Each row was made from one walk, in order. Every step used is in the known rows, and no mark comes twice. Write each row's walk.
Known rows:
lemu > lovuki: [  1  -1  -7   6   5  -1   6   5   7   3   0  -2  -8   5   0   1   4  -5
  -2   8   8 -10   4  29  -3   8  10  17  -4   0   3   8  -3   5   7 -12
  -7   3  -2  -5  -8   8 -14   7  -1  -7   0  27  13   0  11  -3  -6  35
   4   5]
ruseb > poso > gota > deve: [ -3  14   7 -19  18   1 -41  -4   1  -5 -15   7   2   4  -3 -16  -2  18
   5  -2   3  -6  -3 -12  -5   4  -5 -11 -17 -11  10   1  -1   7  -1   3
 -10  -4 -17   0  -4  -4   6  -1  -2   1  -2 -15  14  -7   7  -2 -12   7
 -12  20]
poso > gota > deve > zasusel > ropib > lovuki > fenoli: [  8  -5  17 -20  -7   6  -7 -13  -7 -13  -7   6  14   0 -10 -16 -15   1
  -3  -4  18 -12 -14 -21   0  -7  -1   4  -8  -5   2  -7 -14   1 -15  -1
  -6   1  -5   1  -3  -7   3   0   0  17 -17 -14  19 -11   6 -13  -8   6
 -11  22]
ruseb > poso > gota > deve > zasusel > ropib: [  6  12  12 -16  25   4 -39  -4   4  -5 -19  10   4   9   0 -15  -3  17
   3  -5  10  -7  -6 -13   5   1  -4 -12 -19 -10  11   2  -7   4   2  -1
  -8  -5 -18   3  -5  -2   6   3  -3   4  -9 -20  15  -8  12  -7  -8  17
 -13  22]
zasusel > ropib > lovuki > fenoli: [  3 -12   6   0  10   1  -6   0  -2 -11   8   2   1   9   0   2  -9   7
 -16   0  35   7  -2  22   9   1   1 -11  -7  -2 -15   2 -16  -8   6  -5
   0   2  -3   5  -4   8   4  -5  -3  -4 -18  11   9  -4  10  -9   0  -1
   6   0]
lovuki > ropib: [  0  -4   5   7  16 -11 -12  -9  11  -1   7  -5  -1   1  -2   1 -15  -2
  -9  -3   2 -14   6   5   4  12  -4 -11 -15  -8  -6  -2 -10   4  -4  -8
   2   3   0   8  -4   7  -4  -7   1   5  12   8   0  -6   6   8   2  -2
  -4  -7]
lemu > ropib: [ -6   2   0  -4  12 -11  -5   2   7   0  10   4  -1   8  -7   5  -3  -3
   0   9   3  10   3  29  -4  11   1  24 -12  -5   3   2  -4 -13   9 -11
  11   4   3   1  -8   6  -4  -6  -6   5  13  29   3   2   6   1  10 -21
   1   2]
deve > zasusel > ropib > lovuki: [ 25 -11  12  -1  11   6  16   1   3   5  -4  10   8  12  11   5   2  -2
  -2  -4  10   1 -11  -7  18 -11   7   0   2   2  -2   1 -20  -9   5 -12
  10 -12  -2   5  -5   6   1   9  -2   4 -19 -10  10   0  11 -20   9  25
   0  11]
gota > deve > zasusel > ropib > lovuki: [ 16  -6  19 -10 -14  11   5   2   8  -5 -12  -5   5  -1  -1  -3  -7 -12
   1   7   4   6 -12  -6   5  -6   1   1   5  -2   7  -7 -14  -2  -2 -15
  -4  -2  -2   5  -8  -1   3  10  -1  15 -19  -8   9   5   8 -14  -5   5
  -3  12]
ruseb > poso > gota > deve > zasusel > ropib > lovuki > lemu: [  6   7  11 -18  22  10 -27  -2   4  -5 -14   6   3   9   0  -9  -6  22
   2  -5  22  -8  -6 -13   2  -1  -2 -16 -15 -12   6   1 -13   8  -1  -1
  -3  -9 -17   2  -8  -1  11  -2  -2   2 -10 -15  24  -4   9 -13  -6  22
 -11  22]
lemu > ropib > lovuki > zasusel: [ -5  -7  -5  -3   1  -5   8   3  -8   0  11  -1  -4  10  -3  10  -1   5
  -8  15  11  13   1  31  -5   3   5  16  -7  -5   0   3 -11 -13   0 -13
  14   0   4   2 -14   8   4  -9  -5   1  12  31  14  -1  10  -1   7 -20
  11   6]
lovuki > fenoli: [-14 -11   5  -4  -5 -13  -1 -10  -4  -4  12   5   0   2  -6  -4  -5  -5
 -14 -11  22  -7   9  -9  -4   2  -5 -19   0  -9  -7  -3  -6   4  -6   4
   0  10   3  -1   0   3   1  -8   1   2  -2   1   4 -23   3   0  -8 -13
   1  -9]
poso > gota > lovuki: [  4   7  -2 -14  16  -1 -16 -11  -6  -3  12  19  11  -7  -1 -11 -11  11
  -1   3  22 -17  -6  -8 -12  -6   7  10 -18   0  -4   1  -3   8  -4  -1
  -6  -6  -7   0   1  -6   1   4   0   2  -4  -2  10  -3  -2   2  -4  22
  -9  13]
zasusel > ropib: [  9   1   5   4  19   3 -15   0   7  -8   0  -3   1   8   0   0  -8   1
  -7  -2  25   3  -3  18  16   2  -1 -11 -11   2  -5   3  -7  -6  13  -6
  -4   2  -2   9   0   4  -1   0  -4   1 -16   9   1   3  10  -2   5   8
  -2   0]
gota > deve: [ -1   1  11 -10 -19   7  -6   1   6  -9  -9 -12   0  -9  -8  -7  -8 -10
   2   8  -4   9  -5  -2  -9   1  -5  -1   4  -4   9  -8   1   3  -6  -7
 -10   7  -1   2  -5  -5   2   3   1  12  -4  -2   2   5   0   1 -12 -14
  -2   5]
ruseb > poso > gota > lovuki > ropib > zasusel: [  2  12   0 -12  30  -7 -38  -9   1   3   3  18   6   6   5  -9  -6  26
  -2  -5  14 -15   1 -14  -6   0   1 -15 -28 -10  -1   2  -7  11   2  -4
  -3 -13 -21   3  -4   3   5   2  -2 -10   5  -7  15 -12   8   1 -11  24
  -7  16]
lovuki > ropib > zasusel: [  4  -5   1   8  -5  -8   2 -12   3   4   9  -6   5   3  -2   3 -17   1
 -10  -7   1 -15   2 -17   4   3  -1 -12 -18  -6  -8  -9 -10   5  -8 -10
   7  -3  -5   8  -4   8  -4  -3   2  -3  14   9   6 -10   6   4  -8   1
   1  -3]
poso > gota: [  0   5   2 -10   5   3 -12 -11 -10  -9  -5   8  10   0  -8 -13 -11  11
   2  -4   7 -15  -9 -15  -2  -2   0   9 -12  -1  -1  -1  -1   2 -10   8
  -5   0  -4  -1   4  -8   0  -5   0   7  -3  -7  11  -7  -1  -2  -2  11
 -11  16]
ruseb > poso > gota > lovuki > ropib: [  0  14   2 -13  41  -7 -44  -8   3   1   2  18   3   5   4 -11  -5  24
  -2  -3  17 -17   3  -5  -7   4   0 -14 -28 -11   2   6  -7  11   3  -2
  -7 -10 -19   3  -5   2   5   0  -2  -6   5  -7  11 -10   8   3  -6  21
 -10  13]
ruseb > poso > gota > deve > ropib: [ -6  12   9 -16  26   8 -43  -4   0  -8 -10  13   2   8  -4 -15  -6  17
   4  -4   3   0  -2  -7  -4   6  -3  -8 -11  -9  12   0  -2   3  -1   1
  -9  -4 -14   0  -3  -3  11  -1  -3   3   1 -15  14  -5   8  -5 -10   0
 -11  21]
gota > deve > zasusel > ropib: [ 17  -2  19 -10 -11   9   1   0  12  -5 -13  -6   5  -1  -3  -5  -7 -15
   2   4   3   3 -11 -10   6  -4  -2  -3   3  -4  10  -8 -11  -1   0 -14
  -5   1  -1   7  -6  -2   1  11  -1  17 -17 -10   5   3   8 -10  -5   4
  -6   8]
zasusel > ropib > lovuki: [ 10  -7   4   2  11   7  -5   5   1  -7   3  -1   1   9   3   4  -7   9
  -9   5  25  10  -6  25  11  -3   3  -3  -5   4 -10   3 -13 -10   8  -6
  -1  -3  -5   6  -3   6   4  -1  -3  -4 -16  11   7   6   8  -9   4   6
   5   3]
deve > gota > lovuki > lemu > ropib: [  3   4   0 -16  32   1 -15  -2  11  -2   8   4  12  -7   2   2   8 -12
  -1  -9  31  -9   0   9 -15  -7   5  39   1  -7  -7  -1  -4   0   9 -15
  12  -1  -3  -8  -2   2   1  -6  -2  -7 -10   6   9   5   2  -4   5  38
  -7   9]

Which walk is each row?
[  1 -14  -6   1 -16   7  19   1 -21  -1   2  -4  -2   2   5   6   1  13
 -10   7  11   5  -5   4   0 -10   7 -13   8   1  -4   0 -10   1 -13  -2
   4  -5   2   1  -8   3  10  -6   1  -5   0   3  11  -5   5  -8  -3  -1
  15   6] : ropib > lovuki > zasusel
[  6   5  -4 -11  17   0 -18 -14 -12  -6  10  12  10  -3  -1 -10 -15  13
  -9   1  37 -20  -6  -5  -2  -8   7 -12 -22   1  -3   2  -6  10  -4  -3
  -8  -4  -3   7  -1  -4   3   1  -1   4  -9   1  13  -8   7   3  -6  28
  -7  15] : poso > gota > lovuki > zasusel > ropib
[  3  13  -1 -11  36  -3 -43  -7  -3  -2  -1  15   1   8   5 -10  -4  26
  -5  -3  30 -14   1  -1   1  -1   1 -26 -26  -7   4   8  -6   9   6  -2
  -8  -9 -17   6  -4   1   8   1  -4  -6  -4  -7  13 -11  12   1  -8  26
  -7  16] : ruseb > poso > gota > lovuki > zasusel > ropib
[ -6  -6  -1  -5   7  -5   4   6  -1   1  11   5  -1   8  -3   9   0   5
  -3  16   5  15   0  34 -10   8   5  31  -7  -4  -3   3 -11 -16   4 -12
  14  -2   0  -3 -12   8   2  -7  -6  -1  11  30  10   5   5  -5  10 -21
   6   4] : lemu > ropib > lovuki
[ 12   3  15 -17  -3   8 -12 -11  -2 -12 -14   3  14  -1 -10 -16 -14  -1
   3  -1  10 -11 -15 -22   2  -6  -1   7 -11  -3   6  -6  -8   1 -10  -2
  -7   0  -5   3  -2  -9   0   3   0  19 -13 -14  15  -3   6  -9  -5  13
 -14  22] : poso > gota > deve > zasusel > ropib
[ -1  15   0 -15  36  -1 -33  -5   4   0   1  16   1   4   2  -7  -3  26
   1  -3  26 -15   3 -11  -9  -1   1 -16 -20 -10   1   5  -6  15   4   1
  -5 -11 -18   0  -4   0   9   0  -1  -7   0  -7  17  -5   4  -1  -6  29
 -10  13] : ruseb > poso > gota > lovuki > lemu
[ -3  -1  -6  -1  -4   7  26   0   7   4  14 -11  -4   6 -10  13 -12   5
  -3  -1  31  -2   6  -1  -5  -4   0  -2  -6  -8  -6  -8 -10   7   1  -8
  17  -2   3   2  -9   5   6 -11  -1   1   8  29  22   7  -1  -4   4   8
   1  -4] : lovuki > lemu > ropib > zasusel
[  0  -3  -3  11  17  -8  -2  -1  12   2   5  -5  -9   5  -2   2  -6  -7
  -8   5   9 -21   9  31   0  16   7   9 -14  -5  -2   7 -10   9   3 -17
  -5   4  -3   1 -11  12 -17   3   0  -4   8  33  12  -5  16   2  -3  31
   1  -1] : lemu > lovuki > ropib
[ -6  -9  11  -5 -11  22   1   1  -4 -11   4  -2  -3   0  -7  -3 -14  -7
  -3  11  -4  20  -6  14  -8   1   5   1  19   1  11 -10  -5  -4  -9 -12
  -5   3   7   2  -7  -1  15   2  -3  13   0   1   9   7   5 -11 -11 -29
   6  13] : gota > deve > ropib > lovuki > zasusel
[  1  15   0 -15  35  -5 -41  -5   0   1  -1  21   4   4   6 -11   1  25
   1  -2  16 -12   1  -6  -8   2   1 -10 -22  -8   3   6  -3  11   5   0
  -7 -12 -19   0  -3   0   6   3  -3  -8   0 -10  12  -8   5   1  -7  21
  -9  17] : ruseb > poso > gota > lovuki
[  8   8  12 -17  22   6 -35  -2   1  -5 -17  10   5   9   0 -13  -3  20
   2  -2  11  -4  -8 -10   2  -1  -2  -8 -17 -10   7   2 -11   3  -1  -1
  -7  -9 -19   2  -6  -1   8   2  -2   1  -9 -18  18  -6  11 -11  -8  14
 -11  25] : ruseb > poso > gota > deve > zasusel > ropib > lovuki
[  6  -4  -5   8   4   4  -3  -6 -10  -6  -2 -13  -6   7   1   1  -9   4
 -17  -3  33  -4  -1   9  24  -6   0 -42  -7   1   3   3  -6   2   2  -4
  -4   4   7  16  -5   4   4  -3  -2   4  -9   8   7 -10  17   3  -2   8
   6   2] : lovuki > zasusel > ropib
[ -4  -2   9 -14  -3  19 -12 -11 -14 -17  -2   5   7  -1 -12 -15 -19   6
  -2   3   7   0 -12  -6  -8  -4   3   4   1   0   8  -8  -5   0 -18  -1
  -8   3   2   0  -3  -8  11  -4  -1  17  -3  -9  19  -3   4  -8  -9  -9
  -6  25] : poso > gota > deve > ropib > lovuki > zasusel
[ -3  -7   0   8   3  18   8  -3  -8   2  17  16   4  13  -1   1 -12  -1
  -2  -7 -13  16   0  -2   1  -4  10   8  14   8   4 -11  -1 -10   0  -9
   9  -8   7   0   2   6  13   6  -4   0   6  -1  10   2   3 -14  -7 -20
   7  11] : deve > ropib > zasusel
[  6   2  -3 -13  23  -2 -19  -5  -1  -2   3   3  13  -7   7  -3  12 -12
  -5 -11  22 -11  -4   2  -7 -11   6  22   3  -2  -1   1   1  -1   2 -13
   6   0  -1  -4   0   2   1  -1  -1  -8 -12  -7   4  -5   6  -2  -3  36
  -2  12] : deve > gota > lovuki > zasusel
[  0 -12  -2  -2 -10  15  28   5  -3  -1   7  -5  -4   0   0  11  -4  15
  -4   7  23   3  -1   4 -11  -9   5  -3  11  -2 -12  -3 -13   6  -9  -1
   8  -7  -1  -4  -8   3  13 -10   2  -6  -2   8  18  10  -6 -12   4  15
   7   0] : ropib > lovuki > lemu
[  6   3   3 -12  34  -7 -29  -8  10  -3   7   6  14  -9   6  -4   5 -14
  -4 -11  17 -16  -1   5 -10  -3   4  35  -4  -5  -8   0  -3  -2   4 -16
   7   0  -6  -5   0   4  -5  -2  -1  -7  -7  -3   0  -3   4   0   0  33
  -8   9] : deve > gota > lovuki > ropib
[  3   6  -5 -15  11   1  -2 -11  -5   0  19  12  11  -3  -6  -5 -18  14
  -2   3  35 -18  -3 -11 -16  -9   7   8 -22  -3  -7  -4  -8  10  -4  -6
   2  -8  -6   1  -3  -4   4  -1  -1   1   0  11  21   0  -2  -1  -4  25
  -6  12] : poso > gota > lovuki > lemu > ropib > zasusel
[  9  -8   2   2  14  12   6   4   5  -9   6  -5  -1   7   0   8 -12  12
  -9   3  41   5  -3  23   9  -5   2 -13  -3   1 -14   2 -17  -2   8  -6
   2  -2  -2   6  -5   6   8  -6  -2  -3 -18  16  15  11   6 -12   7  16
   4   1] : zasusel > ropib > lovuki > lemu
[  8   1  -9   1  16  -4  -8  -4  -3   3  20   5  -3  -4  11   4  -7   5
 -15   9  43  -8   3  17   0  -7   9 -28 -12   4  -4   4  -8   9   9 -15
  -6  -6   0  12  -7   5   5   8  -3  -4  -8  13   2  -3  10   7  -5  25
   8  -2] : gota > lovuki > zasusel > ropib
[ -2   2  10 -14  -6  16 -13 -12 -10 -13   0   7  13   0 -15 -17 -21   2
   2  -1  -1  -1 -11 -16  -7  -3   2  12  -4   1   7 -12  -1  -1 -15  -1
  -7   1  -2   0   1  -8   8   1  -1  14  -3 -10  17  -3   2  -8 -13 -10
  -9  24] : poso > gota > deve > ropib > zasusel
[  5  -3 -10  12   8   2   3   1  -2  -1  -1 -11 -11  10   0   2  -1  -2
 -13   5  31 -14   4  33  12   3  10 -13  -7   2   4  10  -7   6   8 -15
  -8   7   4   6 -12  10 -12   4  -2  -4  -6  32  16  -7  24  -1  -7  39
   9   5] : lemu > lovuki > zasusel > ropib
